Each row comes from the steps of one path. Every step used is in the known rows, and no mark comes twice. Write the path behind each row, first mark first.
Known rows
tega/lape/nebe: [-0.07 -0.27  0.08  0.34  0.23  0.21 -0.01  0.02 -0.04  0.00 -0.01 -0.07
  0.06 -0.14  0.02  0.12 -0.16 -0.22 -0.21  0.23 -0.08 -0.27  0.11  0.20
 -0.07  0.35]
lape/tega: [-0.26 -0.22  0.21  0.35 -0.02 -0.17 -0.09  0.02 -0.20 -0.09  0.04 -0.03
 -0.02 -0.18 -0.16  0.15 -0.29 -0.10 -0.17  0.21 -0.06 -0.26  0.17  0.14
  0.08  0.28]
tega/lape: [-0.34 -0.25  0.13  0.35  0.14  0.22  0.00 -0.01 -0.15 -0.05  0.02 -0.03
  0.03 -0.24 -0.07  0.17 -0.31 -0.26 -0.34  0.17 -0.06 -0.29  0.13  0.12
 -0.08  0.38]
lolan/taza: [-0.47 -0.12  0.22  0.36 -0.08 -0.06  0.10 -0.12 -0.43 -0.05  0.08 -0.06
 -0.08 -0.14 -0.16  0.16 -0.31 -0.16 -0.36  0.53 -0.05 -0.30  0.23  0.16
  0.18  0.17]
nebe/rupan: [-0.42 -0.12  0.12  0.30  0.12  0.11 -0.14  0.07 -0.39  0.00  0.04  0.01
 -0.03 -0.05 -0.19  0.01 -0.33 -0.11 -0.19  0.20 -0.12 -0.17  0.24 -0.02
  0.27  0.35]
likot/taza: [-0.39  0.11  0.17  0.35 -0.29 -0.01  0.17 -0.08 -0.43 -0.15  0.10 -0.05
 -0.07 -0.37 -0.12  0.05 -0.36 -0.07 -0.33  0.45 -0.10 -0.23  0.19  0.25
  0.27  0.37]
lape/nebe: [-0.12 -0.09  0.12  0.35  0.05  0.09 -0.06  0.03 -0.21  0.03  0.03 -0.06
  0.08 -0.12 -0.06  0.04 -0.23 -0.12 -0.20  0.29 -0.11 -0.22  0.20  0.19
  0.09  0.33]
nebe/rupan/gibar/lolan/taza/likot: [-0.20 -0.12  0.21  0.26 -0.18 -0.07  0.56 -0.14 -0.38 -0.25  0.11 -0.06
 -0.24 -0.16 -0.22  0.00 -0.16 -0.18 -0.24  0.68 -0.14 -0.18  0.19  0.18
  0.15  0.04]
rupan/gibar/lolan/tega/lape/nebe/budu/fanum: [ 0.29 -0.34  0.22  0.28  0.33  0.37  0.08  0.18 -0.05  0.00 -0.06  0.03
  0.16 -0.11 -0.16  0.20  0.00 -0.23 -0.24  0.12 -0.19 -0.27  0.19  0.10
 -0.27  0.02]
nebe/budu: [-0.12  0.05  0.23  0.33  0.06 -0.15 -0.28  0.07 -0.37  0.09  0.03  0.05
  0.12 -0.18 -0.24  0.11 -0.33 -0.06 -0.28  0.13 -0.12 -0.27  0.29 -0.02
  0.06  0.33]
budu/tega/lape: [-0.26 -0.11  0.12  0.40  0.15  0.47 -0.15  0.02 -0.08 -0.16  0.00  0.07
 -0.01 -0.16 -0.13  0.23 -0.28 -0.24 -0.38  0.20 -0.05 -0.31  0.13  0.08
 -0.06  0.34]
rupan/gibar: [-0.29 -0.09  0.18  0.35 -0.09  0.30  0.23  0.08 -0.34 -0.07  0.08 -0.01
 -0.01 -0.26 -0.18  0.09 -0.24 -0.14 -0.27  0.21 -0.13 -0.20  0.26  0.01
  0.18  0.19]
rupan/gibar/lolan/tega/lape/nebe/budu/taza: [ 0.17 -0.40  0.15  0.18  0.11  0.01 -0.11  0.27 -0.08  0.09 -0.05  0.05
  0.23 -0.02 -0.06  0.19  0.07 -0.23 -0.16  0.28 -0.15 -0.26  0.20  0.00
 -0.17  0.08]
lape/nebe/budu: [ 0.13  0.01  0.19  0.33  0.14 -0.15 -0.28  0.10 -0.25  0.13  0.00  0.00
  0.14 -0.09 -0.15  0.07 -0.18 -0.04 -0.16  0.18 -0.14 -0.26  0.28  0.06
  0.04  0.30]
taza/likot: [-0.28  0.15  0.19  0.37 -0.23 -0.09  0.12 -0.11 -0.35 -0.19  0.09 -0.01
  0.00 -0.29 -0.15  0.00 -0.40 -0.15 -0.34  0.40 -0.08 -0.22  0.16  0.24
  0.04  0.44]
tega/lape/nebe/budu: [ 0.17 -0.17  0.15  0.31  0.31 -0.05 -0.22  0.10 -0.12  0.12 -0.04 -0.01
  0.14 -0.11 -0.08  0.14 -0.13 -0.13 -0.18  0.11 -0.11 -0.30  0.20  0.08
 -0.12  0.32]
tega/lape/nebe/rupan/gibar/lolan: [ 0.05 -0.45  0.08  0.22  0.22  0.39  0.37  0.10 -0.01 -0.07  0.02 -0.08
 -0.06 -0.09 -0.09  0.03 -0.03 -0.22 -0.09  0.29 -0.20 -0.15  0.16  0.04
  0.02  0.08]
tega/lape/nebe/rupan/gibar/lolan/taza: [-0.05 -0.51  0.14  0.23  0.19  0.23  0.48 -0.03 -0.13 -0.08  0.03 -0.12
 -0.19 -0.02 -0.08  0.12  0.03 -0.23 -0.15  0.55 -0.14 -0.23  0.17  0.12
  0.10 -0.07]
rupan/nebe: [-0.38 -0.14  0.15  0.34  0.00  0.09 -0.03  0.08 -0.16  0.10  0.05  0.04
 -0.03 -0.04 -0.18  0.08 -0.31 -0.01 -0.23  0.15 -0.13 -0.20  0.30  0.01
  0.36  0.34]
gibar/lape: [-0.17 -0.23  0.13  0.31 -0.24  0.10  0.12  0.02 -0.20 -0.01  0.09 -0.07
  0.04 -0.05 -0.10  0.07 -0.31 -0.15 -0.19  0.17 -0.12 -0.20  0.21  0.17
  0.19  0.21]
nebe/lape/tega: [-0.15 -0.31  0.20  0.37  0.06 -0.17 -0.17  0.11 -0.04 -0.06  0.05 -0.04
 -0.24  0.00 -0.17  0.17 -0.29  0.00 -0.07  0.06 -0.10 -0.28  0.14  0.10
  0.20  0.18]
gibar/rupan/nebe: [-0.33 -0.15  0.11  0.31  0.05  0.05  0.03  0.07 -0.09 -0.04  0.07  0.02
  0.06  0.09 -0.20  0.02 -0.19 -0.03 -0.11  0.14 -0.13 -0.15  0.33  0.02
  0.43  0.24]
budu/tega/lape/nebe/rupan/gibar/lolan/taza: [ 0.00 -0.38  0.13  0.28  0.19  0.41  0.35  0.00 -0.08 -0.18  0.02 -0.04
 -0.23  0.05 -0.13  0.17  0.06 -0.22 -0.19  0.58 -0.12 -0.25  0.18  0.08
  0.10 -0.12]
budu/taza: [-0.50 -0.06  0.13  0.27 -0.14 -0.29 -0.33  0.12 -0.47  0.04  0.06  0.09
  0.20 -0.12 -0.12  0.06 -0.33 -0.13 -0.27  0.35 -0.07 -0.25  0.25 -0.01
  0.13  0.37]

Which path is each row?
[ 0.02 -0.11  0.13  0.34  0.31  0.23 -0.25  0.13  0.04 -0.09 -0.01  0.13
  0.05  0.12 -0.23  0.20 -0.08 -0.08 -0.17  0.02 -0.10 -0.27  0.28 -0.08
  0.14  0.21]	gibar/rupan/nebe/budu/tega/lape
[-0.17 -0.55  0.14  0.25  0.17  0.77  0.34  0.12  0.05 -0.15 -0.01 -0.06
 -0.04 -0.13 -0.10  0.20 -0.08 -0.36 -0.28  0.18 -0.16 -0.20  0.08  0.09
 -0.05  0.11]	nebe/rupan/gibar/lolan/tega/lape
[-0.05 -0.44  0.09  0.28  0.26  0.69  0.23  0.21 -0.08 -0.04 -0.03 -0.06
 -0.06  0.00 -0.06  0.14  0.03 -0.25 -0.10  0.13 -0.15 -0.17  0.16  0.04
  0.15  0.12]	lolan/tega/lape/nebe/rupan/gibar
[ 0.08  0.02  0.12  0.26  0.02 -0.58 -0.27  0.07 -0.29  0.00 -0.01  0.09
  0.18 -0.08 -0.06  0.04 -0.15 -0.14 -0.17  0.40 -0.07 -0.29  0.19  0.12
 -0.15  0.42]	tega/lape/nebe/budu/taza/likot
[ 0.16 -0.30  0.09  0.30 -0.14  0.24  0.32  0.10 -0.10  0.01  0.07 -0.11
  0.02  0.00 -0.03  0.03 -0.06 -0.12 -0.03  0.19 -0.16 -0.16  0.23  0.16
  0.21  0.04]	rupan/gibar/lape/nebe
[-0.07 -0.22  0.04  0.33  0.37  0.43 -0.21  0.13 -0.09 -0.07 -0.04  0.03
 -0.05  0.07 -0.08  0.10 -0.13 -0.15 -0.12  0.20 -0.10 -0.22  0.15  0.02
  0.11  0.31]	budu/tega/lape/nebe/rupan
[-0.02 -0.03  0.17  0.38  0.25  0.29 -0.32  0.08 -0.12 -0.08 -0.02  0.12
  0.05 -0.12 -0.20  0.26 -0.24 -0.17 -0.34  0.10 -0.07 -0.34  0.19 -0.01
 -0.09  0.31]	nebe/budu/tega/lape
[ 0.10 -0.51  0.13  0.29  0.16  0.73  0.37  0.09  0.17 -0.10 -0.02 -0.12
  0.04 -0.15  0.01  0.20  0.02 -0.34 -0.24  0.26 -0.15 -0.22  0.06  0.25
 -0.15  0.10]	rupan/gibar/lolan/tega/lape/nebe
[ 0.00 -0.48  0.15  0.26 -0.12  0.01  0.25  0.16 -0.13 -0.10  0.06 -0.08
 -0.13  0.08 -0.15  0.09 -0.09 -0.07  0.09  0.09 -0.13 -0.16  0.23  0.01
  0.30  0.00]	nebe/rupan/gibar/lape/tega
[-0.10 -0.41  0.16  0.33  0.16 -0.20 -0.09  0.17  0.15 -0.08  0.06 -0.03
 -0.24  0.26 -0.20  0.12 -0.12  0.08  0.11 -0.05 -0.13 -0.21  0.24  0.02
  0.44  0.07]	gibar/rupan/nebe/lape/tega
[-0.08 -0.28  0.13  0.31 -0.28  0.29  0.38  0.08 -0.21 -0.05  0.11 -0.07
 -0.02 -0.08 -0.13  0.07 -0.19 -0.15 -0.15  0.16 -0.15 -0.17  0.25  0.08
  0.25  0.05]	rupan/gibar/lape
[-0.03 -0.52  0.08  0.24  0.30  0.55  0.08  0.11  0.07 -0.05 -0.05 -0.09
  0.00  0.03 -0.02  0.10 -0.06 -0.29 -0.14  0.24 -0.16 -0.18  0.07  0.17
 -0.03  0.22]	gibar/lolan/tega/lape/nebe/rupan
[-0.11 -0.05  0.21  0.31  0.11 -0.19 -0.25  0.14 -0.22  0.19  0.02  0.09
  0.05 -0.01 -0.27  0.11 -0.25  0.05 -0.20  0.06 -0.15 -0.24  0.36 -0.09
  0.29  0.31]	rupan/nebe/budu
[ 0.01 -0.32  0.04  0.26  0.05  0.09  0.01  0.12 -0.17  0.05  0.03 -0.08
 -0.02  0.17 -0.05 -0.03 -0.16 -0.09  0.03  0.18 -0.15 -0.13  0.23  0.09
  0.31  0.20]	gibar/lape/nebe/rupan
[ 0.34 -0.37  0.20  0.27  0.23  0.39  0.15  0.16  0.07  0.01 -0.04 -0.05
  0.10 -0.12 -0.09  0.21  0.05 -0.24 -0.20  0.16 -0.18 -0.25  0.15  0.11
 -0.19  0.07]	rupan/gibar/lolan/tega/lape/nebe/budu
[-0.23 -0.26  0.11  0.34  0.15  0.09 -0.06  0.15  0.09 -0.02  0.08  0.01
 -0.20  0.27 -0.20  0.04 -0.19  0.06 -0.01 -0.04 -0.17 -0.17  0.29 -0.01
  0.54  0.13]	gibar/rupan/nebe/lape
[ 0.00 -0.28  0.11  0.24  0.08  0.29  0.33  0.11 -0.15 -0.06  0.05 -0.07
 -0.05 -0.08 -0.15 -0.04 -0.08 -0.14 -0.07  0.34 -0.22 -0.12  0.21  0.03
  0.15  0.07]	lape/nebe/rupan/gibar/lolan
[-0.11 -0.32  0.03  0.29  0.37  0.21 -0.10  0.10 -0.13  0.03 -0.03 -0.04
 -0.02  0.01 -0.04  0.05 -0.15 -0.17 -0.08  0.18 -0.11 -0.20  0.15  0.06
  0.11  0.35]	tega/lape/nebe/rupan
[-0.10 -0.34  0.09  0.26 -0.14  0.28  0.31  0.15 -0.25 -0.03  0.09 -0.05
 -0.09  0.05 -0.15  0.01 -0.15 -0.12 -0.04  0.12 -0.18 -0.12  0.26 -0.03
  0.38  0.05]	nebe/rupan/gibar/lape
[-0.17 -0.15  0.07  0.30  0.20  0.10 -0.15  0.11 -0.28  0.05  0.01 -0.03
 -0.01  0.03 -0.10 -0.03 -0.20 -0.08 -0.07  0.24 -0.14 -0.16  0.22  0.06
  0.26  0.33]	lape/nebe/rupan
[-0.11 -0.18  0.09  0.29  0.15  0.30  0.16  0.17 -0.29  0.00  0.03 -0.03
 -0.07 -0.02 -0.14 -0.02 -0.08 -0.09 -0.04  0.21 -0.17 -0.13  0.27 -0.03
  0.31  0.15]	lape/nebe/rupan/gibar
[ 0.16  0.17  0.18  0.38  0.15  0.14 -0.43  0.13 -0.20 -0.01 -0.01  0.10
  0.10 -0.01 -0.21  0.14 -0.17 -0.03 -0.22  0.20 -0.12 -0.28  0.27  0.03
  0.06  0.27]	lape/nebe/budu/tega
